What can hang from each mark
noto: tomo
kida: zamim zugaget
goposa: kida tomo
tomo: goposa nemuzo noto zamim zugaget
zamim: kida tomo

Each row was made from one small tree. Brackets hold a mark, then the marks that hang from it, in alphabetical order. Every link used is in the known rows. Write each row's tree.
Known rows
[zamim kida [tomo goposa nemuzo]]: [ 15.5   0.4   0.1   8.0 -12.0  -8.2  16.6 -10.1  11.8   4.6  24.9   1.8
 -12.7  21.3  -4.2 -11.6  14.7   5.8  -8.1   3.3  -1.9   9.2]
[goposa [kida zugaget]]: [ 16.2 -15.0   3.3   4.1  -4.8  -1.2  12.6  -2.7  -0.3  -4.3  13.1   8.7
  -6.8  16.1  23.5 -20.9  10.7 -11.4 -11.0  -5.1   2.8  10.7]
[tomo [goposa kida] zamim zugaget]: [ 16.3  16.2  -6.1  -7.8  -2.9  22.2  16.5   6.7   0.8  10.8  12.2   0.1
  -8.4  31.1  13.8  -2.6  30.0 -31.5  -7.1  -7.2  11.5  -5.1]
[kida [zamim [tomo goposa nemuzo]] zugaget]: [  9.1 -40.0  -7.5  12.1  -7.0 -25.5  23.6  -7.6   5.9  12.9  22.3   7.8
  -9.3   8.0   9.0 -13.9   2.3  -0.3  -6.5  -6.6   1.3  16.3]
[kida [zamim [tomo goposa zugaget]]]: [11.9 -6.6 -8.7  1.7 -7.2  4.0 31.1 -7.8 -1.3 12.3 20.6 -1.3 -6.6 20.3
 27.1 -7.2  0.2 -5.8 -0.4 -2.8  7.7 19.4]
[tomo [goposa kida] noto zamim]: [ 20.8  10.4  -1.6   3.3  -1.7  45.1  17.1  -6.9 -17.1   3.6  15.6   2.6
  -6.8  28.5  -9.6   6.9  33.3 -24.0  -6.1  -3.8  23.8   6.4]
[tomo [goposa kida] nemuzo zugaget]: [ 10.5   5.2  -2.9  -1.5  -6.5 -11.6  13.7  13.6  13.1   7.5  12.6   6.0
 -10.1  42.7   6.5  -1.5  36.5 -17.5  -9.5  -6.0   6.5   4.1]
[noto tomo]: [ 17.0 -15.6   5.4   1.6  -4.8  40.3  18.0  -0.4   0.7  28.8  26.3   8.8
  -6.3  18.0  16.4 -28.9  -3.3   2.6  -0.2  -5.0  12.1  10.7]
[kida zamim]: [ 19.6 -23.9   2.6   9.1  -3.3  26.1  32.0  -5.2  -2.9  11.5  28.3  10.8
  -3.8   4.7  14.6 -20.7  -5.0   6.8  -0.7  -7.7   9.3  15.9]
[zamim [tomo goposa]]: [ 13.6  -6.6  -2.9   4.6  -9.1  10.7  20.2 -22.7  -3.9   4.8  22.2  -2.1
  -6.9   9.4   6.5 -12.6  -2.0 -10.9  -4.3  -0.7   7.3  13.4]
[goposa [tomo nemuzo [zamim kida] zugaget]]: [ 20.0  13.9   4.3  -6.1  -6.8 -28.3  15.1   9.8  25.8   6.8  28.7  11.3
 -15.5  20.5  16.0 -43.4  20.8  10.7  -3.0  -1.7   6.0 -14.8]
[zamim kida [tomo nemuzo]]: [ 20.2  -0.1   6.8   7.8 -11.8 -22.8  16.6 -16.8  16.9   0.5  23.8   9.5
 -13.1  14.7   5.6 -14.4   8.8  19.5  -6.2   4.7  -4.4   5.5]
[kida [zamim [tomo noto zugaget]]]: [ 17.4   3.6  -3.3   3.6  -4.3  -8.4  32.0 -14.0  -9.4   7.7  22.4   5.6
  -5.6  25.4  33.2   4.8   8.2  13.0   2.6   2.3  14.6  25.9]
[goposa tomo]: [ 19.4 -12.1   9.6   1.4  -7.6   5.7  20.3 -13.5   6.4  -4.4  28.7   7.4
  -8.9   3.6  12.5 -53.0 -11.0   1.0  -1.0  -3.7  13.0   9.9]
[zamim kida [tomo goposa nemuzo zugaget]]: [ 12.1  15.2  -5.6   1.0 -11.7 -26.2  15.4   2.0  14.4   7.1  23.2  -0.3
 -12.6  31.7  16.0  -6.7  24.8   5.1  -7.7   4.0  -2.1   7.0]
[zamim kida [tomo noto zugaget]]: [ 19.4  32.9  -2.1   0.5  -8.5 -11.0  18.6  -9.3  -7.0  -1.7  23.5  -0.1
  -9.3  33.5  34.6  -0.8  21.9  17.6  -3.4  10.4   6.8  20.3]
[zamim [kida zugaget] [tomo noto]]: [ 18.4   5.8  -0.7   9.5  -7.4 -11.0  14.8 -13.5 -12.4  -5.5  25.8   2.6
  -7.9  18.0  31.0 -12.2  13.5  17.1  -7.2   8.1   3.5  22.6]
[noto [tomo nemuzo [zamim kida] zugaget]]: [ 18.3  11.3  -1.0  -5.9  -4.2   7.2  12.2  21.4  20.7  38.4  26.4  12.9
 -12.3  34.6  20.2 -15.8  30.2  11.7  -3.0  -2.6   5.3 -12.3]
[goposa kida [tomo zamim]]: [ 25.6  -5.8  10.8  -3.2  -6.8  15.6  17.0 -16.5   9.3  -9.6  14.6   9.1
 -14.1  11.8   3.4 -41.0  -2.5 -15.5  -1.8  -5.5  13.6  -8.6]
[zamim kida [tomo goposa zugaget]]: [ 14.0  22.2  -7.0  -2.3 -11.2   2.6  18.5  -1.7   0.6   3.3  22.9  -6.7
 -10.4  29.3  29.3 -11.6  14.3  -1.8  -6.0   5.3   0.0  14.3]
[noto [tomo goposa nemuzo zamim]]: [ 13.5 -16.8  -2.3   0.9  -2.7  33.3  14.9   8.7   8.6  43.5  26.7  10.5
  -9.8  20.6 -12.4 -16.3  20.0 -11.1  -2.2 -10.0  16.1  -8.6]
[zamim kida]: [ 21.5   4.2   4.9   5.3  -6.5  24.3  19.7  -0.1   1.0   3.8  29.3   5.7
  -6.4  12.0  16.5 -26.6  10.0  11.4  -6.5   0.0   2.0  10.3]
[tomo [goposa kida] nemuzo zamim zugaget]: [ 14.4   9.5  -5.6  -4.6  -3.6  -8.1  12.8  11.1  14.1  15.7  12.2   7.6
  -9.6  34.2   0.2   1.9  41.0 -25.0  -8.7  -8.5   9.4 -12.2]

Write each row's tree
[ 18.5  -6.5  -2.7   5.7  -2.5 -21.6  10.8   9.5  12.3  15.4  29.6  14.8
  -8.2   3.6  11.8 -24.6  27.9   8.9 -10.9  -5.1  -2.0 -11.4] => [tomo nemuzo [zamim [kida zugaget]]]
[ 14.4   8.4   3.2  -0.9  -5.1 -38.8  16.1   1.7  11.4   2.8  28.3  12.4
 -10.9  30.7  15.4 -31.1  26.0  12.4  -0.6  -0.7  20.2  10.6] => [goposa [tomo nemuzo noto zugaget]]
[ 15.5 -11.7  -3.1  -1.6  -2.3  61.8  17.2   2.7  -4.0  38.8  27.4   3.2
  -7.0  17.6   1.7 -21.8   8.5 -17.9  -0.6  -8.7  18.0  -1.8] => [noto [tomo goposa zamim]]
[ 11.9  17.8 -12.5  -0.4   1.0  -9.7  15.7  12.0  -2.3  25.8  27.4   7.4
  -6.9  32.1   1.9   6.9  52.4  -8.9  -4.9  -6.2  21.6  -3.4] => [tomo goposa nemuzo noto zamim zugaget]
[ 20.4  10.2  -3.6   2.7  -4.2  44.9  18.5   5.2  -5.7  14.5  30.0   0.0
  -7.3  12.2   2.6 -19.3  19.7  -8.7  -7.1  -4.0   7.1  -2.8] => [tomo goposa [zamim kida]]
[ 20.6 -16.4   6.4  -2.2  -5.1  -3.5  11.5  -9.7   6.4  -9.4  15.0   9.9
 -12.9   5.5  18.1 -47.6  -1.0 -19.0  -6.3  -6.8   9.9  -7.3] => [goposa [kida zugaget] [tomo zamim]]
[ 18.7  13.6  -4.0   8.3  -2.3  19.3  15.2   7.8  -5.0  17.5  32.1   6.6
  -8.6  27.0 -15.6   0.5  45.6   3.6  -7.5  -0.9  15.6   0.2] => [tomo goposa nemuzo noto [zamim kida]]
[ 16.3 -22.7  -3.2  12.4  -3.9  -9.3  26.9 -18.9 -15.6   3.1  23.7   8.1
  -5.1   9.3  28.7  -7.2   0.0  12.3  -1.5  -0.2  11.1  28.7] => [kida [zamim [tomo noto]] zugaget]
[ 21.3  20.2  -4.0   5.8  -2.5  48.9  18.7   2.2 -19.9  12.1  31.3  -0.9
  -6.7  22.5  -0.9  -5.8  32.5  -3.2  -5.6  -0.2  18.7   7.3] => [tomo goposa noto [zamim kida]]
[ 10.0 -23.2   1.2   2.2  -5.6  43.3  10.0  11.5  -3.8  18.4  12.8   1.7
  -9.1  33.9  17.3 -24.8   9.4 -22.3  -8.4  -7.0   9.0  15.0] => [noto [tomo [goposa [kida zugaget]]]]
[ 17.0  -6.7  -4.3   0.7  -6.9 -10.7  31.4 -15.0   3.9   9.2  21.1   5.7
  -7.7  15.5  36.3  -8.7  -5.7   7.2   1.2  -1.1   4.3  17.4] => [kida [zamim [tomo zugaget]]]
[ 11.2 -38.4  -2.7  11.9  -4.3  -1.3  20.6  12.5   6.3   6.9  14.1  11.0
  -8.7  24.1   2.1 -11.3  19.4 -10.3 -10.5 -10.9   4.3  14.1] => [tomo [goposa [kida zamim zugaget]] nemuzo]
[ 19.4 -30.2   3.9   8.1  -8.1  -7.7  24.6 -20.1   0.7  -8.3   8.5   8.4
 -10.2  12.3  27.3 -12.7 -11.0  -3.5  -5.1  -2.8  -1.2  19.7] => [goposa [kida [zamim tomo] zugaget]]
[ 15.4 -32.8  -2.6   9.3  -5.9 -12.9  27.5 -19.8  -2.3   6.3  22.8   8.5
  -6.1  -1.4  32.6 -21.2 -14.1   7.1  -2.9  -3.5   0.7  18.9] => [kida [zamim tomo] zugaget]
[ 19.0 -22.4   6.8   0.7  -5.2 -34.2   9.3  -5.6  22.8  -5.6  14.8  17.6
 -15.6  10.4   3.0 -44.5  12.5 -10.7  -7.8  -8.2   7.4 -12.3] => [goposa [kida zugaget] [tomo nemuzo zamim]]
[ 16.2   5.1   2.0   7.5  -4.9  40.5  17.4  -3.2 -19.2  -3.5  15.4   0.2
  -5.4  36.1  -3.3   2.6  28.5 -16.7  -6.9  -1.1  20.9  22.2] => [tomo [goposa kida] noto]
[ 15.6  14.4   4.0  -3.2  -4.2 -10.4  19.5  -2.1  -4.4  -1.2  27.9   4.9
  -7.3  26.9  27.8 -36.5  14.7   5.8   1.1   0.6  22.9  17.2] => [goposa [tomo noto zugaget]]
[ 15.7  -0.5  -0.4  11.4  -7.7 -39.9  11.2  -9.3   1.0  -1.0  25.7  10.3
 -10.5  20.6  15.9  -6.9  25.6  22.8  -9.0   6.8   2.0  16.6] => [zamim [kida zugaget] [tomo nemuzo noto]]
[ 14.8   0.2   2.1  10.3  -5.6  10.6  14.5   0.6  -3.4   1.5  15.5   7.5
  -8.5  40.7 -16.8   7.0  39.7  -9.8  -8.7  -3.1  17.9  17.3] => [tomo [goposa kida] nemuzo noto]
[ 21.4  -6.2   2.7  -0.1  -5.1   0.0  12.9   0.0   6.1  -1.7  30.2   6.9
 -12.0  -0.6  25.1 -61.3   0.4   2.8  -6.0  -2.6   4.2  -6.0] => [goposa [tomo [zamim [kida zugaget]]]]
[ 13.1   4.2 -10.5   4.4  -5.1   8.2  30.7  -7.5 -15.6  11.4  22.9  -1.9
  -6.3  32.2  24.1   7.8  13.9  -0.4   0.9   0.7  17.8  29.9] => [kida [zamim [tomo goposa noto zugaget]]]
[ 19.7 -11.0   8.2  -2.8  -7.9   3.7  28.5   0.0  11.1 -10.7  12.7   7.9
 -13.3  30.1  28.8 -37.4  -4.8  -2.9   1.1  -5.0  10.7  14.6] => [goposa [kida zamim] [tomo zugaget]]
[ 16.6 -37.5   4.2  10.5  -8.6 -35.7  22.3 -15.7  15.6  -2.5   9.2  15.4
 -12.4  16.0  14.3  -5.1   0.8   4.1  -6.8  -4.3  -2.9  13.6] => [goposa [kida [zamim [tomo nemuzo]] zugaget]]
[ 16.3   8.1  -6.2  -4.7  -1.2 -29.7  16.7   5.5  17.6  25.4  25.5  15.4
  -6.7  15.4  14.9  -8.1  31.9  -1.2  -4.7  -8.1   8.2 -15.7] => [tomo nemuzo zamim zugaget]
[ 17.2   2.7   1.5  -7.7  -4.4 -38.3  16.3  -1.3  24.8  11.7  26.1  14.1
 -12.8  13.2  13.1 -40.2  16.1  -0.8  -1.0  -6.7  13.2 -16.2] => [goposa [tomo nemuzo zamim zugaget]]
[ 15.2   3.9  -5.1   3.5  -2.8  33.3  28.2  10.8 -17.3   3.4  14.0   1.4
  -5.7  48.9  16.8  10.3  29.8 -11.1  -3.0  -3.9  20.4  28.9] => [tomo [goposa [kida zamim]] noto zugaget]
[ 16.9   0.1  10.1  -4.8  -9.4 -36.3  14.1   1.8  27.5  -9.6  12.8  12.6
 -15.7  34.6  13.7 -35.3  16.1  -4.5  -4.5  -3.4   7.8   1.9] => [goposa kida [tomo nemuzo zugaget]]
[ 18.7   5.6   8.8  -7.3  -9.0  -8.5  16.9  -2.2  13.1 -12.9  12.8   5.4
 -13.3  30.6  26.7 -40.7   4.4 -10.0  -2.7  -2.1  11.3   7.8] => [goposa kida [tomo zugaget]]
[ 16.4  21.1  -3.8  -0.6  -6.1 -20.6  19.9 -17.8  -8.6   4.3  21.7   2.7
  -5.7  25.7  33.3   0.9  18.2   6.0  -1.2   5.2  14.0  19.5] => [zamim [tomo noto zugaget]]
[ 16.6  -5.5  -1.5   2.6  -5.2  40.5  12.9  15.5  10.7  35.8  28.8   7.6
 -12.2  28.3  -8.3 -19.7  25.3  -0.4  -4.7  -4.5   9.2  -8.0] => [noto [tomo goposa nemuzo [zamim kida]]]
[ 16.1 -16.6   9.3   7.3  -6.4 -34.5   9.3  -3.2   7.9 -14.9  16.5  14.9
 -13.1  27.5   5.0 -34.1  21.3   2.3  -7.5  -1.9  15.4  14.2] => [goposa [kida zugaget] [tomo nemuzo noto]]
[ 14.6  -1.5  -3.0  -7.5  -1.7  -3.1  13.8  13.0  19.2  43.6  24.5  16.2
 -10.0  27.5  17.1 -15.0  24.5   0.9  -0.5  -8.0  12.5 -13.5] => [noto [tomo nemuzo zamim zugaget]]
